Known rows, with every way that one mark hangs from another:
J688[J696[J34[J413]]]: [-1.82 -1.71  0.36  0.20  0.65  0.88 -0.06  1.02 -0.26 -0.84  0.75 -0.15
 -0.47  0.08 -3.04  2.02  0.26 -1.40 -1.16 -1.28  1.41 -0.67 -0.84 -0.64
  0.46  1.16  0.15  1.07]
J133[J818]: [ 0.68  0.18 -3.67  1.24 -0.52 -1.49  0.52  1.24 -2.14  0.70  1.00 -1.82
 -0.47  2.00  0.52  0.98 -0.71 -6.13 -1.43 -1.14 -0.18 -1.07  0.86  1.89
  1.31  1.48  0.75  5.91]
J688[J867]: [-2.13  0.83 -4.80  0.94  0.78 -0.74 -0.65  0.65 -0.47  0.93 -1.09 -1.96
  0.01  1.10  0.27  1.21 -1.18 -1.88 -1.12 -0.67  0.21  0.09 -0.98 -1.21
 -0.99  0.68  1.81  2.09]
J413[J34[J696[J97[J534] J688]]]: [ 1.09 -0.68 -0.76  1.08  0.00  0.42 -0.78  0.44 -0.43 -0.32 -1.34 -0.48
  0.45 -1.34  0.95 -1.40 -1.38 -1.03 -0.44 -0.28 -0.20 -0.22  1.91 -0.53
  1.01  0.53 -1.01  0.21]
J97[J534]: [ 1.77 -2.85 -5.57  0.17  0.31 -2.27 -0.14  1.29  0.21 -0.10  0.31 -1.01
 -0.32  2.16  1.23  2.02 -1.75 -2.51 -1.86 -0.73 -0.26 -0.39  1.63  0.58
  0.23  1.86  0.90  3.55]
J413[J34[J696]]: [-0.47 -1.50 -2.26  1.93  0.11  0.84 -1.05  1.55 -1.48 -0.03 -1.30 -1.56
 -0.12 -0.34 -0.81 -0.81 -1.84 -2.23 -1.66 -0.96  0.29 -0.54  1.12 -1.02
  1.66  1.73  0.03  1.24]
J34[J413 J696]: [ 0.75 -4.16 -0.98  0.37  0.73  0.63  0.33  2.42 -0.47 -0.67  1.49 -0.13
 -1.33  1.22 -3.63  0.40 -0.01  2.23 -1.55 -0.15  0.09 -0.03 -1.15  1.15
  0.72  2.52  0.43  0.19]
J49[J34[J696[J97 J688]]]: [ 0.62  0.06 -0.01 -1.04 -1.63 -0.54  0.17 -1.45 -0.82  0.55  0.72 -0.61
  0.40 -0.34  0.79 -0.15  0.27 -3.69 -0.29  0.28  0.76 -0.39  0.59 -0.22
  0.66  0.07  0.92  2.43]
J696[J34 J97[J534] J688[J867[J133]]]: [ 1.61  3.30  2.02 -0.50 -0.46 -0.66 -0.61 -2.11  1.01  0.43 -1.64  1.62
  1.05 -0.34  4.28 -1.61 -0.35  1.05  1.82  1.24 -1.44  0.30  1.27 -0.37
 -0.45 -3.19 -1.45 -3.15]
J688[J696[J97] J867[J133]]: [-5.06  1.41 -2.67  0.00  0.02 -0.34  1.08 -0.33  0.65  0.29 -0.66 -1.21
 -0.74  1.23 -0.56  3.17  0.74  0.18  0.76 -1.86  1.30  0.24 -0.61 -1.13
 -0.81  0.47  1.98  0.87]
J696[J34[J413] J97 J688]: [ 1.92  1.79  5.35 -1.21 -0.21  0.78 -0.47 -1.65  0.70  0.07 -0.31  1.74
  1.35 -1.87  1.44 -2.97  0.45 -0.46  0.35  1.58 -1.06  0.13  0.08  0.50
 -0.57 -2.54 -2.00 -2.34]
J34[J696[J97 J688[J867]]]: [ 0.10  1.02 -0.90 -0.29  0.81  0.27  0.34 -0.77  0.29 -0.64 -1.25  0.50
  0.33 -1.70  0.31 -0.25 -0.08  0.91  0.85  0.13  0.49  0.26 -0.52 -0.38
 -0.36 -0.54 -0.86 -0.67]
J49[J34]: [-0.52 -0.57 -2.44 -0.45 -1.82 -1.27 -0.38 -0.48 -1.32  1.41  1.14 -2.21
  0.13  1.51  0.67  0.82 -0.53 -6.61 -1.96 -0.39  0.67 -0.75  0.65 -0.45
  0.67  1.21  2.58  4.88]
J867[J133[J818]]: [-1.47  0.46 -3.37  1.16 -1.47 -1.39  0.51  0.62 -1.53  1.50  0.64 -1.44
 -1.75  3.98  1.12  1.11 -0.58 -4.73 -1.05 -1.59 -0.47 -1.22  1.13  1.69
  2.01  1.81  2.14  3.70]
J34[J413 J696[J688[J867]]]: [ 0.73 -2.03  0.31  0.36  1.32  0.88 -0.41  1.38  0.22 -0.63  1.07  0.84
 -0.99 -0.32 -2.44 -0.43  0.37  3.92 -0.07  0.55 -0.06  0.12 -1.83  0.70
 -0.32  1.48 -0.05 -1.61]
J413[J34[J696[J688]]]: [-0.05 -0.51 -1.03  1.67  0.27  1.03 -1.45  0.71 -1.05 -0.18 -1.40 -0.75
  0.06 -1.43 -0.05 -1.45 -1.59 -2.00 -1.00 -0.59  0.24 -0.65  1.01 -1.02
  1.32  1.18 -0.48  0.41]
J688[J696[J97] J867[J133[J818]]]: [-4.24  1.90 -2.54  0.53 -0.35 -0.70  1.51  0.01 -0.12  0.43  0.07 -1.32
 -0.96  1.67 -0.29  3.17  1.02 -0.64  1.14 -1.98  1.01 -0.02 -0.22 -0.10
 -0.24  0.51  1.76  1.96]
J696[J34[J413] J97]: [ 1.08 -0.16  2.88 -0.69 -0.75  0.38  0.26  0.03 -0.26  0.34 -0.10  0.08
  0.93  0.30 -0.09 -1.70 -0.06 -0.95 -1.05  0.80 -1.03  0.36  0.37  0.43
  0.15 -1.48 -0.84 -0.76]
J696[J34[J413] J97[J534] J688[J867]]: [ 3.03  1.44  3.60 -0.75  0.12 -0.29 -0.59 -0.94  1.26  0.08 -0.19  1.82
  1.28 -0.85  2.54 -2.09  0.17  2.88  1.31  1.99 -1.72  0.71  0.47  0.36
 -1.23 -2.73 -1.86 -3.36]
J49[J34[J413 J696]]: [ 0.64 -2.99 -0.35 -0.32 -1.50 -0.31  0.04  0.90 -1.26  0.66  2.49 -1.21
 -0.73  1.71 -1.86  0.44  0.33 -1.81 -1.55  0.21  0.40 -0.39 -0.17  0.54
  1.09  1.98  1.98  2.58]

Rows:
[ 0.50  4.52  3.00 -0.58  0.09  0.46 -0.81 -2.51  0.40  0.38 -2.17  1.11
  1.90 -2.31  3.01 -2.38 -0.14 -0.91  1.26  1.28 -0.68  0.32 -0.07 -1.14
 -1.05 -3.62 -1.77 -2.42] : J696[J34 J97 J688[J867]]
[ 0.88 -0.93  1.36 -0.91 -1.46 -0.28  0.18 -0.47 -0.45  0.69  1.95 -0.45
 -0.03  0.28 -0.47 -0.54  0.98 -0.41 -0.06  0.93  0.08  0.10 -0.31  0.48
  0.04  0.49  1.30  1.02] : J49[J34[J413 J696[J97 J688[J867]]]]
[ 1.16  2.99  4.75 -0.70  0.11  0.76 -0.74 -1.54  0.71  0.39 -0.70  1.46
  1.45 -1.78  1.65 -2.88  0.50  1.37  1.09  1.79 -1.26  0.57 -0.63 -0.16
 -1.28 -3.06 -1.59 -3.32] : J696[J34[J413] J97 J688[J867]]
[-2.68  0.73  0.68  0.06  0.66  0.67  0.47  0.35  0.26 -0.38 -0.12 -0.46
  0.28 -0.28 -1.94  1.71  0.81  1.72  0.53 -0.65  0.91  0.56 -1.28 -1.30
 -1.05 -0.68  0.15 -0.76] : J688[J696[J34[J413] J97] J867]
[ 0.68 -1.49  0.59 -0.31 -1.09 -0.17 -0.44  0.12 -0.77  0.69  2.18 -0.54
 -0.49  0.67 -1.05 -0.15  0.59 -0.68 -0.55  0.70  0.31 -0.29 -0.70  0.26
  0.37  1.28  1.66  1.28] : J49[J34[J413 J696[J688[J867]]]]
[ 3.86  0.27  4.19 -1.23 -0.22 -0.27 -0.36 -1.05  1.22 -0.29  0.25  2.15
  1.18 -1.02  2.39 -2.26  0.12  0.93  0.53  1.73 -1.60  0.25  1.16  1.06
 -0.49 -2.21 -2.23 -2.38] : J696[J34[J413] J97[J534] J688]
[ 0.10  1.49 -0.67  0.15  0.13 -0.05  0.68 -0.66 -0.27 -0.23 -0.75  0.51
 -0.28 -0.50  0.80 -0.19  0.19  0.73  1.25 -0.07  0.10  0.00 -0.04  0.50
  0.38 -0.42 -0.63 -0.36] : J34[J696[J97 J688[J867[J133[J818]]]]]
[ 1.04 -1.26  1.57 -0.48  0.81  0.74  0.49  0.55  0.74 -0.59  0.74  0.97
 -0.32 -0.90 -1.59 -0.91  0.89  4.25  0.56  0.86 -0.34  0.65 -1.30  1.01
 -0.75  0.33 -0.61 -1.98] : J34[J413 J696[J97 J688[J867]]]
[ 1.08 -2.06  0.89 -0.57 -1.25 -0.16 -0.31  0.07 -0.79  0.54  2.40 -0.38
 -0.52  0.63 -1.15 -0.25  0.57 -1.55 -0.92  0.59  0.38 -0.51 -0.33  0.61
  0.73  1.47  1.47  1.75] : J49[J34[J413 J696[J688]]]
[ 3.18  1.92  2.48 -1.07 -0.24 -0.56 -0.46 -2.03  0.88 -0.37 -1.21  1.81
  1.68 -1.51  3.73 -1.81 -0.55 -1.38  0.77  1.22 -1.02  0.00  1.73  0.04
 -0.22 -2.82 -2.43 -1.46] : J696[J34 J97[J534] J688]
[-0.21 -1.98  0.69 -0.64  0.17 -0.01  0.90  0.64  0.57 -1.09  0.84  0.25
  0.04  0.19 -1.60  2.01  0.56  0.03 -0.37 -0.83  0.77 -0.03  0.50  0.05
  0.02  0.24 -0.54  0.71] : J688[J696[J34[J413] J97[J534]]]
[ 3.08 -1.64  1.72 -0.73 -0.71 -0.63  0.43  0.60  0.29 -0.04  0.45  0.42
  0.74  1.26  0.86 -0.97 -0.43  0.50 -0.81  0.95 -1.59  0.48  1.49  0.97
  0.24 -1.19 -1.13 -0.75] : J696[J34[J413] J97[J534]]
[-0.46  0.57 -1.12  2.37 -0.12  0.69 -1.21  0.86 -1.53  0.35 -1.09 -0.85
 -0.53 -0.22  0.49 -1.33 -1.28 -1.23 -0.17 -0.70 -0.20 -0.73  1.13 -0.44
  1.69  1.08 -0.11  0.25] : J413[J34[J696[J688[J867[J133[J818]]]]]]
[-1.54 -0.95  1.52 -0.64  0.14  0.69  0.81  0.23  0.21 -0.86  0.47 -0.02
  0.19 -0.45 -2.21  1.49  0.79 -1.07 -0.52 -0.94  1.14 -0.12 -0.26 -0.37
  0.00  0.07 -0.32  0.68] : J688[J696[J34[J413] J97]]
[-4.15  0.32 -0.26  1.07  0.31  0.74 -0.25  0.89 -0.10  0.26  0.22 -0.40
 -1.40  1.91 -2.26  2.31  0.55  2.00  0.33 -1.31  0.87 -0.20 -1.43 -1.28
  0.12  0.69  1.53 -1.40] : J688[J696[J34[J413]] J867[J133]]
[ 2.01 -0.86 -1.27 -0.68  0.58 -0.43  0.57 -0.41  0.62 -1.16 -0.62  0.94
  0.19 -1.13  0.82  0.15 -0.34  0.62  0.45  0.08  0.21  0.02  0.75  0.49
  0.20  0.01 -1.30  0.02] : J34[J696[J97[J534] J688]]
[ 2.36 -2.28  0.71 -0.52  0.86 -0.04  0.54  0.97  1.11 -0.89  1.15  1.22
 -0.44 -0.25 -0.98 -0.39  0.65  5.24  0.70  0.98 -0.72  0.78 -0.52  1.43
 -0.72  0.59 -0.78 -1.98] : J34[J413 J696[J97[J534] J688[J867]]]
[-0.28 -0.89 -1.44  1.34 -0.25  0.74 -0.47  0.95 -1.17  0.01 -1.50 -1.45
  0.33 -0.74 -0.20 -1.12 -1.50 -1.95 -1.25 -0.68  0.07 -0.16  1.59 -0.84
  1.35  0.90 -0.28  1.01] : J413[J34[J696[J97]]]
[ 0.30  3.23  4.91 -0.60 -0.46  0.64 -0.61 -1.77  0.78  0.84 -0.68  1.62
  0.74 -0.65  2.04 -2.77  0.66  1.89  1.35  1.54 -1.49  0.43 -0.36  0.05
 -0.80 -2.87 -1.02 -4.03] : J696[J34[J413] J97 J688[J867[J133]]]
[ 0.19 -1.80  0.48  0.39  0.94  0.82 -0.29  1.24  0.32 -0.32  1.07  0.92
 -1.46  0.51 -2.19 -0.35  0.46  4.21  0.14  0.39 -0.23  0.01 -1.69  0.90
  0.04  1.59  0.32 -2.10] : J34[J413 J696[J688[J867[J133]]]]
[-3.87  1.16  0.91  0.26 -0.18  0.56  0.62  0.10  0.36  0.21 -0.10 -0.25
 -0.72  1.35 -1.41  1.81  1.06  2.38  0.95 -0.96  0.53  0.34 -0.95 -0.98
 -0.32 -0.45  1.00 -1.84] : J688[J696[J34[J413] J97] J867[J133]]
[ 1.03 -3.38  0.29 -0.41  0.26  0.48  1.18  1.66  0.03 -0.66  1.20  0.02
 -0.66  0.64 -2.80 -0.03  0.47  2.62 -0.95  0.16 -0.20  0.51 -0.56  1.50
  0.26  1.42 -0.09 -0.09] : J34[J413 J696[J97]]
[-3.45  1.00 -1.72  1.02  1.14  0.61 -0.48  0.51 -0.44 -0.40 -0.81 -0.81
 -0.09 -0.10 -1.77  2.58 -0.13 -0.36  0.03 -1.32  1.61 -0.20 -1.46 -2.32
 -0.41 -0.03  0.56  0.23] : J688[J696[J34] J867]
[-3.87  1.07 -2.95 -0.13  0.85 -0.29  0.94 -0.10  0.55 -0.30 -0.71 -1.40
  0.24 -0.41 -1.03  3.08  0.50 -0.61  0.35 -1.52  1.66  0.44 -1.00 -1.46
 -1.57  0.26  1.19  1.83] : J688[J696[J97] J867]
[ 1.14  2.56 -1.28 -0.57 -0.46 -2.00  0.48 -1.57  1.16  0.66 -0.43  0.46
  0.40  0.43  4.32 -0.08  0.05 -0.33  1.59  0.37 -1.18  0.25  1.39  1.10
 -1.04 -1.22 -0.05  0.46] : J696[J97[J534] J688[J867[J133[J818]]]]
[-2.54  0.03 -3.73 -0.15  0.89 -0.99  1.02  0.32  0.92 -0.53 -0.34 -1.14
  0.11  0.20 -0.46  3.56  0.31  0.48  0.51 -1.42  1.30  0.54 -0.22 -1.10
 -1.50  0.44  0.96  1.90] : J688[J696[J97[J534]] J867]
[ 0.46 -1.07  1.66 -0.42  0.42  0.65  0.56  0.40  0.80 -0.30  0.77  1.07
 -0.81 -0.09 -1.38 -0.84  0.99  4.57  0.79  0.70 -0.52  0.56 -1.12  1.25
 -0.40  0.45 -0.18 -2.54] : J34[J413 J696[J97 J688[J867[J133]]]]
[-0.81  4.08 -0.12 -0.52 -0.46 -0.91  0.35 -2.14  0.68  1.02 -0.99  0.08
  0.57 -0.55  3.41 -0.82  0.39 -1.78  1.40  0.21 -0.65  0.10  0.34  0.56
 -1.09 -1.54  0.22  0.50] : J696[J97 J688[J867[J133[J818]]]]
[ 0.73 -0.09 -1.07  1.31  0.17  0.40 -0.91  0.47 -0.41 -0.18 -1.55 -0.62
  0.50 -1.32  1.04 -1.37 -1.39 -0.04 -0.09 -0.16 -0.29  0.02  1.58 -0.86
  0.67  0.28 -0.83 -0.33] : J413[J34[J696[J97[J534] J688[J867]]]]
[ 1.49  0.66  3.66 -0.04  0.47  0.98 -1.70 -0.51  0.01  0.09  0.09  1.54
  0.41 -1.08  0.29 -2.27 -0.28 -1.00 -0.53  1.08 -0.66 -0.65 -0.68  0.07
  0.09 -0.90 -1.25 -1.87] : J696[J34[J413] J688]
[ 0.67  0.20 -0.47 -0.65  0.56  0.29  0.48 -0.90  0.27 -0.89 -0.99  0.74
  0.29 -1.76  0.18 -0.33 -0.13 -0.35  0.31  0.00  0.58 -0.06  0.00  0.13
  0.12 -0.19 -1.10  0.06] : J34[J696[J97 J688]]
[-1.38 -0.27 -0.18  0.03  0.65 -0.04  0.55  0.79  0.64 -0.66  0.26 -0.18
  0.16  0.34 -1.30  2.23  0.61  2.68  0.67 -0.53  0.55  0.63 -0.53 -0.91
 -1.01 -0.46 -0.02 -0.77] : J688[J696[J34[J413] J97[J534]] J867]
[ 1.44 -0.06 -1.67 -0.28  0.83 -0.48  0.40 -0.33  0.62 -0.89 -0.90  0.79
  0.24 -1.01  0.96  0.22 -0.32  1.99  0.97  0.26  0.13  0.37  0.27  0.01
 -0.32 -0.36 -1.04 -0.64] : J34[J696[J97[J534] J688[J867]]]
[-0.77  0.43 -1.94  0.60  0.90  0.40 -0.46 -0.09 -0.15 -0.35 -0.95  0.47
 -0.81 -0.28 -0.28  0.29 -0.50  0.88  0.41 -0.33  0.60 -0.38 -0.85 -0.51
  0.42  0.68  0.10 -0.76] : J34[J696[J688[J867[J133]]]]
[ 0.11 -1.28  0.64 -0.25 -1.50 -0.17 -0.37 -0.04 -0.74  1.02  2.23 -0.42
 -0.98  1.45 -0.77 -0.15  0.72 -0.28 -0.36  0.51  0.12 -0.37 -0.48  0.45
  0.70  1.36  2.03  0.72] : J49[J34[J413 J696[J688[J867[J133]]]]]
